What can hang from each mark:
pivo: sibid tagis
silaz: rikip sibid
rikip: ruludi silaz
tagis: pivo
zofe: ruludi
ruludi: rikip tagis zofe
sibid: pivo silaz

Known rows, with every way that one mark hangs from another:
{pivo {sibid {silaz {rikip {ruludi zofe}}}} tagis}: [-21.1 -10.0  57.8   6.9   1.5  -2.3 -62.8   5.7 -21.0 -13.8   1.4  -0.5
  -7.2  18.5  -5.8  -6.4  17.9  15.8]
{pivo {sibid {silaz rikip}}}: [  2.5  -5.2  55.7   0.3  -6.9  -2.1 -21.2   1.9 -30.5   2.7  11.4  -3.8
 -10.6   7.0  -4.9  -4.7  15.8   2.8]
{silaz rikip {sibid {pivo tagis}}}: [ -2.7  -8.8  63.1   6.6   7.5   3.6 -20.0  -3.0 -10.6  -5.2  -2.9   0.0
   1.2  30.0  -8.0   2.3  18.9  -1.4]
{zofe {ruludi rikip {tagis pivo}}}: [ 14.5  -4.1  32.3  -3.8  -7.3  -2.8 -51.6  -9.2 -19.3 -55.5  -9.1 -19.5
   0.5  -0.4  -1.1   5.7  13.9   6.3]
{zofe ruludi}: [ 24.5   4.3  13.6  -2.2 -12.8  -5.9 -26.1   5.5 -15.2  -7.1   0.0  -0.3
   1.0  -0.5  10.2   8.5  27.7  -1.9]
{rikip {ruludi {tagis pivo} zofe}}: [ 18.7 -10.5  30.2 -10.4  -3.6   4.3 -78.3 -13.3 -18.5 -44.9 -25.2 -12.9
  -4.8 -10.6  -2.6   3.1  11.5  21.0]
{zofe {ruludi rikip}}: [ 13.8  -1.5  19.4  -1.1 -16.0  -7.6 -31.5  -3.2 -21.3 -20.7   5.4  -8.2
  -1.0   0.3   5.1  10.5  22.5   3.3]
{ruludi {rikip silaz} {tagis {pivo sibid}} zofe}: [-12.5 -14.8  71.1  -5.7  11.2  -8.9 -85.2 -39.5 -20.6 -73.8 -18.4 -28.9
 -10.0   8.6 -21.8  -1.6   1.9  20.6]
{tagis {pivo {sibid {silaz {rikip ruludi}}}}}: [ 17.6   3.3  68.3  -2.2  -2.5   5.4 -35.3   1.3 -19.6 -23.3  -9.3  -9.8
 -10.6  -3.5   2.3   0.4  16.0  10.0]
{sibid pivo silaz}: [ 34.4  -0.4  49.6   1.3  -4.4   2.0 -21.5  -7.7 -36.4  -9.0  -8.6  -4.2
 -30.2   2.0  -7.9   7.0  19.0   3.0]
{ruludi rikip}: [  7.0  -4.1  27.2  -2.3 -11.5  -6.8 -17.5 -22.1 -27.5 -20.0   5.3  -7.8
  -9.5   4.6  -5.5  13.5   4.8  12.9]
{rikip {ruludi zofe} silaz}: [ 11.9  -7.7  27.1   0.9  -5.2  -3.8 -51.9 -15.0 -11.0 -15.2 -14.9  -0.2
  -6.7  -6.4   8.8   6.8  23.8  22.5]
{silaz {rikip {ruludi tagis}} sibid}: [  5.7 -21.3  33.1  -0.2  -6.6   5.3 -26.3   1.3 -18.5 -13.8  -4.7  -1.1
  13.6   5.2   0.9  -0.4  15.7   6.0]
{ruludi rikip {tagis pivo} zofe}: [  1.9 -13.5  41.6 -10.9   1.5  -0.8 -84.4 -34.7 -29.6 -64.8 -14.2 -28.1
 -12.1   6.2 -25.2   3.0  -0.8  18.8]
{silaz {rikip {ruludi tagis}}}: [  4.9 -14.2  26.4   0.3 -11.6  13.3 -29.3   1.3 -17.4 -10.1   8.4  -9.1
   3.2   3.6   4.7  -5.0   9.1  14.2]
{sibid pivo {silaz {rikip {ruludi tagis zofe}}}}: [ 20.5 -16.2  53.3   1.3  -7.0  14.6 -60.2  -1.0 -36.2 -17.2  -3.1 -17.5
 -24.2   3.6 -10.5  -9.2  20.1  10.2]
{ruludi {rikip silaz} {tagis pivo} zofe}: [ -2.1 -13.8  49.8  -4.1   7.5  -2.8 -79.1 -41.1 -22.1 -68.8 -17.0 -27.1
 -11.8   8.9 -20.7   2.4   2.3  22.6]
{ruludi {rikip silaz} tagis zofe}: [ -9.2 -21.5  33.4  -2.8   1.8  -8.6 -72.4 -39.6 -28.0 -51.6  -6.5 -21.1
  -9.5  10.9 -20.2   1.9   3.5  21.4]
{tagis {pivo {sibid {silaz {rikip {ruludi zofe}}}}}}: [ 14.3  -0.2  67.3  -4.9  -2.3   5.2 -57.9  -1.0 -21.9 -24.2  -9.9 -14.0
 -13.0  -2.3  -3.5  -3.0  18.5  10.8]
{silaz rikip sibid}: [  7.1  -9.5  33.8   0.3  -5.5   1.5  -4.1  -0.5 -19.4   8.8   7.7   2.7
   7.4  17.5  -3.9   3.0  18.3  -3.3]
{zofe {ruludi {rikip {silaz {sibid pivo}}} tagis}}: [  8.3 -13.6  46.7   3.4  -1.2 -10.6 -46.0 -14.2 -17.2 -52.9 -13.3 -13.5
   3.2   4.6  -1.7   6.3  21.5   2.6]
{rikip {ruludi zofe} {silaz {sibid {pivo tagis}}}}: [  5.0 -13.5  54.9   5.9   8.3  -7.7 -63.3 -14.8  -4.6 -31.2 -31.9   3.8
  -2.7   5.2   1.9  10.3  29.1  17.6]
{ruludi rikip tagis}: [  0.6 -14.5  27.0  -4.2  -6.1  -5.8 -33.6 -28.4 -30.8 -46.1  -1.8 -15.1
  -4.9   5.8 -13.1   7.9  -5.0  15.7]

Rows:
[ 12.2 -22.4  52.8  -0.3   7.9  -5.7 -70.2 -21.1 -12.8 -46.3 -36.2  -4.6
  -1.1  -3.2  -3.2   4.1  22.7  16.1]
{rikip {ruludi tagis zofe} {silaz {sibid pivo}}}
[  5.4  -9.7  56.7   9.4  -1.9  13.5 -63.1   3.3 -26.3 -12.2  -3.3  -7.5
 -23.6  16.8  -7.9  -5.1  23.0  15.2]
{sibid {pivo tagis} {silaz {rikip {ruludi zofe}}}}
[ 11.8  -9.7  59.8   0.3   0.1   4.7 -11.9  -3.7 -17.3   1.7  -0.5  -4.2
  -1.3  18.4  -7.5   1.4  20.8  -6.8]
{silaz rikip {sibid pivo}}
[ -0.8 -20.1  56.3   3.2   7.1 -10.9 -32.3 -35.5 -22.4 -58.4 -17.3 -12.7
  -3.5  10.3 -13.6   9.7   2.7  12.7]
{ruludi {rikip {silaz {sibid pivo}}} tagis}
[ 17.8  -9.1  32.9   4.8  -2.6  -9.1 -16.0 -10.3  -7.4 -18.1 -22.5  12.2
   6.0  -7.0  15.3  15.5  24.3  15.2]
{rikip ruludi {silaz sibid}}
[  3.8  -7.4  54.5   1.0  -9.9  -0.3 -27.9   6.8 -28.6  -1.6   6.8  -2.8
  -8.1  -0.6   1.5  -3.8  17.8   7.3]
{pivo {sibid {silaz {rikip ruludi}}}}
[ 19.3 -11.7  30.8   0.2 -10.5  14.6 -55.1   1.2 -33.8 -17.6  -0.2 -12.4
 -15.5   1.1  -6.4  -6.7  17.0  15.0]
{sibid {silaz {rikip {ruludi {tagis pivo} zofe}}}}
[ 10.5  -5.3  28.7   3.9  -9.8 -13.6 -27.0  -7.5 -15.5 -26.6  -2.9  -2.2
   4.8   3.1   6.5  12.0  28.9   2.5]
{zofe {ruludi {rikip {silaz sibid}}}}
[-18.4  -6.9  59.2   9.9   0.6  -1.3 -40.7   8.1 -18.4 -12.9   1.9   3.3
  -4.6  16.8   0.5  -3.2  15.9  15.3]
{pivo {sibid {silaz {rikip ruludi}}} tagis}
[ 14.7   5.8  68.7  -2.5   0.4   3.7 -28.0  -2.9 -21.2 -19.5  -3.9 -10.5
 -13.2   4.3  -3.5   0.4  13.7   5.1]
{tagis {pivo {sibid {silaz rikip}}}}
[  5.1 -10.1  25.8   3.4  -6.9  -9.0 -40.4 -12.3 -17.9 -45.5  -2.0 -13.6
   3.2   3.1   2.5   5.5  16.4   8.3]
{zofe {ruludi {rikip silaz} tagis}}
[ 14.7  -4.2  45.5  -1.5  -3.8   3.0 -51.0   9.4 -19.3 -35.1  -3.9 -15.9
   0.1   2.6   0.5  -7.2  22.6  -1.4]
{zofe {ruludi {tagis {pivo {sibid {silaz rikip}}}}}}
[ -5.8 -21.0  25.3  -9.5  -3.4  -6.0 -76.9 -33.4 -35.7 -48.0  -3.3 -22.3
  -9.0   7.6 -25.0   1.9  -0.2  17.1]
{ruludi rikip tagis zofe}
[  9.3  -8.5  56.9  10.1   7.0  -7.4 -28.9 -11.0  -1.6 -30.3 -31.1  10.0
   0.9   3.5  11.5  14.8  24.6  16.7]
{rikip ruludi {silaz {sibid {pivo tagis}}}}
[ -3.7 -16.5  60.1   3.6   2.6   6.8 -60.3   0.2 -10.4 -12.9 -11.3  -3.3
   1.3  18.7  -6.4  -1.6  26.0   7.0]
{silaz {rikip {ruludi zofe}} {sibid {pivo tagis}}}
[  6.5 -16.8  27.2   0.0   0.4  -2.8 -65.4 -19.4 -13.7 -37.1 -20.5  -6.5
  -2.7  -5.4   3.5   2.0  15.6  25.0]
{rikip {ruludi tagis zofe} silaz}
[-19.7  -4.7  60.1   9.9   3.9  -3.7 -33.1   4.0 -20.4  -9.0   7.1   2.8
  -7.0  24.8  -5.6  -4.2  12.9  10.3]
{pivo {sibid {silaz rikip}} tagis}
[ 21.3   8.2  65.2  -4.5   1.8  -2.6 -29.8  -7.5 -21.9 -26.7 -15.0  -6.8
 -15.3  -1.0  -3.5   6.3  13.6   6.2]
{tagis {pivo {sibid silaz}}}
[ 26.6  -7.4  54.3   5.8 -10.8  14.6 -29.8   3.9 -31.9  -1.6   1.7  -9.5
 -24.5   1.6  -1.0  -3.2  21.9   7.7]
{sibid pivo {silaz {rikip ruludi}}}
[ -2.3 -13.4  52.7  -5.8  -3.1  11.4 -67.1  -2.9 -15.3 -24.8  -2.1 -19.6
   0.5   3.4  -3.6 -12.1  12.1  14.3]
{silaz {rikip {ruludi {tagis {pivo sibid}} zofe}}}
[ -8.2 -14.0  62.6 -12.6   5.2  -6.5 -91.2 -33.6 -28.2 -69.3 -16.3 -30.4
  -9.1   4.3 -26.1  -2.0  -0.7  16.6]
{ruludi rikip {tagis {pivo sibid}} zofe}
[ 12.6 -10.5  39.3  -0.9   4.5   1.9 -72.2 -21.2  -8.2 -50.5 -28.3 -11.2
  -4.4  -6.6   2.9   2.8  14.9  26.0]
{rikip {ruludi {tagis pivo} zofe} silaz}
[-12.4  -0.9  55.0   6.6   5.4 -11.9 -35.3  -2.3 -21.9 -18.8  -6.3   7.5
  -9.1  17.6  -5.3   4.5  12.4  11.6]
{pivo {sibid silaz} tagis}
[  7.4 -22.8  31.6  -0.5   3.3  -8.3 -63.7 -18.8 -14.1 -41.3 -29.5   1.2
   5.9  -3.8   0.0   5.8  21.1  18.4]
{rikip {ruludi tagis zofe} {silaz sibid}}
[  6.2  -3.5  58.8   9.7  13.9 -11.0 -14.9 -18.9  -4.7 -22.4 -22.1   8.5
  -3.2  18.2  -0.2  14.2  20.5   6.6]
{rikip {silaz {sibid {pivo tagis}}}}
[  0.6 -13.2  54.5   0.1  -6.8   0.4 -34.9   2.9 -30.5 -15.0   3.5  -7.5
  -6.3   0.0  -2.1  -7.5  12.9   9.0]
{pivo {sibid {silaz {rikip {ruludi tagis}}}}}
[  5.9  -3.8  59.0  12.3   1.9  11.7 -31.0   0.5 -26.3  -6.5   4.5  -5.4
 -24.0  25.8  -9.8  -2.7  17.0   7.5]
{sibid {pivo tagis} {silaz rikip}}
[  4.1 -11.8  57.1  -2.5   7.3  -2.7 -77.1 -19.4  -7.0 -53.7 -29.5 -12.7
  -2.9  -7.8   2.1  -0.1  14.5  24.3]
{rikip {ruludi {tagis {pivo sibid}} zofe} silaz}
[  4.3 -12.6  54.9   0.9   8.9  -7.5 -34.8 -35.3 -17.8 -70.8 -22.4 -14.7
  -0.5   7.9 -10.9  11.3   1.3  16.3]
{ruludi {rikip {silaz sibid}} {tagis pivo}}
[  1.4 -17.1  25.7  -3.0  -9.7  12.6 -56.3  -2.6 -20.2 -10.1   6.4 -14.0
   0.5   5.6  -2.1  -8.9  12.4  15.3]
{silaz {rikip {ruludi tagis zofe}}}
[ 10.0  -3.9  55.7   2.0   9.9  -9.2 -22.7 -12.4 -12.8 -20.7 -23.2   7.4
  -2.6  18.3  -7.2  14.8  18.2   0.6]
{silaz {sibid {pivo tagis}}}
